Each row was made from one walk, in order. Every step used is in the known rows, and no mark comes twice. Write each row's walk.
Known rows:
temid/kamamap: [ 2.11 -1.81  2.86 -0.46  2.02 -0.95  1.42  2.22 -1.62  0.35 -1.01  5.18
  2.93  3.78  1.52  1.55  1.82]
kamamap/temid/liki: [ 2.88 -2.94  0.30  2.43  0.49 -1.60  0.24  4.51 -2.02 -2.91 -0.35  3.76
  2.78  2.87  0.83  1.11  0.17]
didem/kamamap/gosus/fezu/temid/liki: [ 1.10 -2.13 -0.25  1.25  0.91 -1.04  2.46  2.42 -2.91  0.66 -2.29  2.62
  4.20  2.15  0.58  2.13 -1.52]
kamamap/temid/liki/gosus: [ 3.13 -2.30  0.81  2.19  0.62 -1.74  1.78  5.05 -1.82 -2.57 -0.40  3.92
  1.88  4.17  1.07  0.92 -1.75]
temid/fezu: [-0.61 -2.53  3.39  3.99  2.56  0.26  0.42  0.72 -0.11 -0.78  0.38  5.84
  0.53  1.79  1.94  1.12  0.33]
gosus/fezu/temid/liki: [-1.57 -5.47  0.07  0.77  1.99 -1.22  0.84  2.68 -0.22 -2.01 -2.44  0.34
  1.71 -0.54  1.40  1.87 -0.50]
gosus/fezu/temid: [-1.77 -5.05  0.37 -0.40  2.64 -1.12  1.60  1.29  0.42 -1.52 -1.45  0.12
  3.04 -0.81  1.29  2.28  0.31]
didem/kamamap/temid/liki/gosus/fezu: [ 2.70 -2.21  0.82  2.38  0.52 -1.79  2.40  4.47 -2.48 -0.37 -1.30  4.87
  2.80  5.59  0.36  2.05 -1.13]
gosus/fezu/temid/liki/didem/kamamap: [-1.63 -4.62  0.88  0.92  1.75 -1.62  1.91  3.24 -1.29 -1.29 -2.71  0.52
  1.50  1.53  1.07  2.31 -0.99]
gosus/fezu: [-1.51 -3.81  1.60  1.62  3.10 -0.54  0.46  1.66  0.73 -1.51 -2.22  2.42
  2.61  0.26  2.20  1.97  0.73]
gosus/fezu/temid/kamamap: [-0.74 -4.76  0.65 -0.70  2.47 -1.17  2.28  2.04 -0.07 -0.14 -2.33  1.57
  3.68  1.22  1.23  2.26  0.91]
liki/didem/fezu/temid: [-0.99 -4.00  2.63  0.52  2.48 -1.26  3.01  0.82 -0.43 -3.17  0.77  1.02
  0.99  1.65  1.14  1.83  0.45]
gudob/fezu/temid/kamamap: [ 0.18 -4.68  1.72 -0.63  2.58 -1.02  3.02  0.48 -0.22 -0.50  0.77  2.31
  2.26 -2.83  0.26  1.61  1.09]
liki/didem: [-0.69 -1.52  3.89  0.65  2.71 -1.31  1.49  2.10 -1.35 -2.42 -0.50  1.85
  0.85  2.36  2.07  1.67 -0.29]
gudob/fezu/temid/liki/didem: [-1.31 -4.96  1.96  1.12  2.30 -1.28  2.19  1.66 -0.62 -2.66  0.22  0.51
 -0.22 -3.74  0.70  1.26 -0.85]
didem/liki/gosus/fezu: [ 0.87 -1.52  1.17  0.18  1.44 -0.68  0.92  1.45  1.02 -1.51 -0.27  3.59
 -1.61  4.45  2.79  1.44 -2.63]
gudob/fezu/temid/liki/didem/kamamap/gosus: [-0.24 -3.66  1.19  1.47  1.67 -1.20  3.32  1.78 -1.86 -1.18 -0.25  1.15
  1.45 -2.62  0.23  1.41 -1.81]

Which walk is each row?
[ 1.00 -1.82 -0.02  0.37  1.45 -0.95  2.95  1.26 -2.42  1.00 -1.52  2.38
  5.26  1.91  0.48  2.46 -0.91] -> didem/kamamap/gosus/fezu/temid
[ 1.55 -3.46  1.17 -2.80  1.54 -1.65  2.50  1.51 -1.92 -0.10  0.14  1.87
  3.17  1.75  0.45  1.93  1.11] -> fezu/temid/kamamap
[ 0.54 -1.71  3.21  2.16  1.09 -1.60  0.62  4.05 -3.29 -1.84 -1.67  3.29
 -0.65  3.82  1.49  1.50 -1.18] -> temid/liki/didem/kamamap
[ 0.99 -1.01  3.39  3.10  1.50 -1.40  2.71  2.94 -2.45 -0.72  0.15  4.76
  2.32  6.15  0.71  2.10 -0.23] -> liki/didem/kamamap/temid/fezu
[-0.05 -1.59  2.10  3.42  1.31 -1.13  1.50  4.53 -2.79 -1.16 -3.59  2.99
  1.09  3.71  1.85  1.48 -2.27] -> temid/liki/didem/kamamap/gosus/fezu
[ 2.21 -2.38  0.25 -2.21  1.33 -1.29  3.35  1.65 -2.42  0.51 -0.61  1.75
  4.90  1.79  0.56  1.62 -0.14] -> fezu/temid/kamamap/gosus
[ 0.33 -2.92  2.10  0.71  2.15 -0.98  4.35  1.55 -1.13 -1.56 -0.49  2.05
  2.86  3.33  1.19  1.57 -0.06] -> liki/didem/fezu/temid/kamamap/gosus
[ 0.67 -3.78  1.00 -0.17  2.41 -0.74  3.74  0.62 -0.63  0.02  0.21  2.12
  3.62 -2.80  0.36  1.36  0.09] -> gudob/fezu/temid/kamamap/gosus
[ 1.54 -1.43  1.18  1.25  2.29 -0.28  2.72  2.88 -1.12  1.30 -3.55  4.70
  5.44  3.65  2.02  1.42  0.18] -> temid/kamamap/gosus/fezu
[ 0.19 -0.77  3.92  0.47  2.04 -1.61  2.11  1.99 -2.74 -0.98 -0.29  2.99
  1.34  4.20  1.20  2.31 -0.16] -> liki/didem/kamamap
[ 0.23 -5.44  0.78  0.03  2.05 -0.80  2.20 -0.61  0.23 -2.79  1.79  1.87
  2.04 -0.36  0.50  1.79  1.76] -> didem/fezu/temid
[-0.10 -3.76  2.85  0.23  2.31 -1.29  3.64  1.46 -0.75 -2.05  0.03  2.14
  1.53  3.34  1.07  1.82  0.92] -> liki/didem/fezu/temid/kamamap
[ 2.04 -3.39  1.17  3.73  0.82 -1.54  1.43  4.56 -1.46 -3.80 -0.43  3.65
  2.06  4.19  0.94  1.11  0.11] -> kamamap/temid/liki/didem/fezu
[ 1.12 -2.07  2.60  1.52  1.48 -1.20  1.14  3.89 -1.77 -2.11 -1.31  3.56
 -1.39  2.61  2.17  0.69 -2.78] -> temid/liki/gosus
[-0.84 -2.76 -0.16  1.77  1.93 -0.81  2.80  3.18 -1.33 -1.30 -3.47  0.17
  3.84  0.57  1.89  1.39 -2.77] -> kamamap/gosus/fezu/temid/liki/didem
[-0.86 -3.55  1.54 -0.70  2.77 -1.31  3.79  2.04  0.24 -1.03 -1.21  1.03
  1.32  1.54  1.79  1.83 -2.54] -> liki/gosus/fezu/temid
[ 2.09 -2.41  1.30  2.78  0.73 -1.88  0.96  5.21 -2.25 -3.27 -0.82  3.01
  2.24  4.09  1.09  1.16 -0.53] -> kamamap/temid/liki/didem
[-0.22 -3.11 -0.91  1.54  1.73 -0.57  2.20  2.60 -1.13 -1.00 -3.02  0.72
  4.34 -0.29  1.67  1.35 -2.16] -> kamamap/gosus/fezu/temid/liki
[ 0.76 -2.52  0.73 -0.23  0.58 -1.88  2.59  3.10 -3.69 -1.36 -0.99  0.28
  1.80  1.81  0.52  1.64 -2.31] -> fezu/temid/liki/didem/kamamap/gosus
[ 2.84 -0.45  1.64  0.29  1.79 -0.52  2.52  2.42 -2.24  1.12 -1.85  5.05
  4.99  3.83  1.70  1.16  0.26] -> temid/kamamap/gosus
[ 0.59 -5.31  0.93  0.89  1.50 -1.01  2.80  1.23 -0.29 -2.94  0.80  2.27
 -0.04  0.96  0.81  1.22 -0.55] -> didem/fezu/temid/liki/gosus
[-0.23 -3.07  2.12  2.52  1.94 -0.98  1.29  4.33 -0.67 -1.90 -2.87  3.26
 -0.89  2.45  2.49  0.95 -2.82] -> temid/liki/gosus/fezu
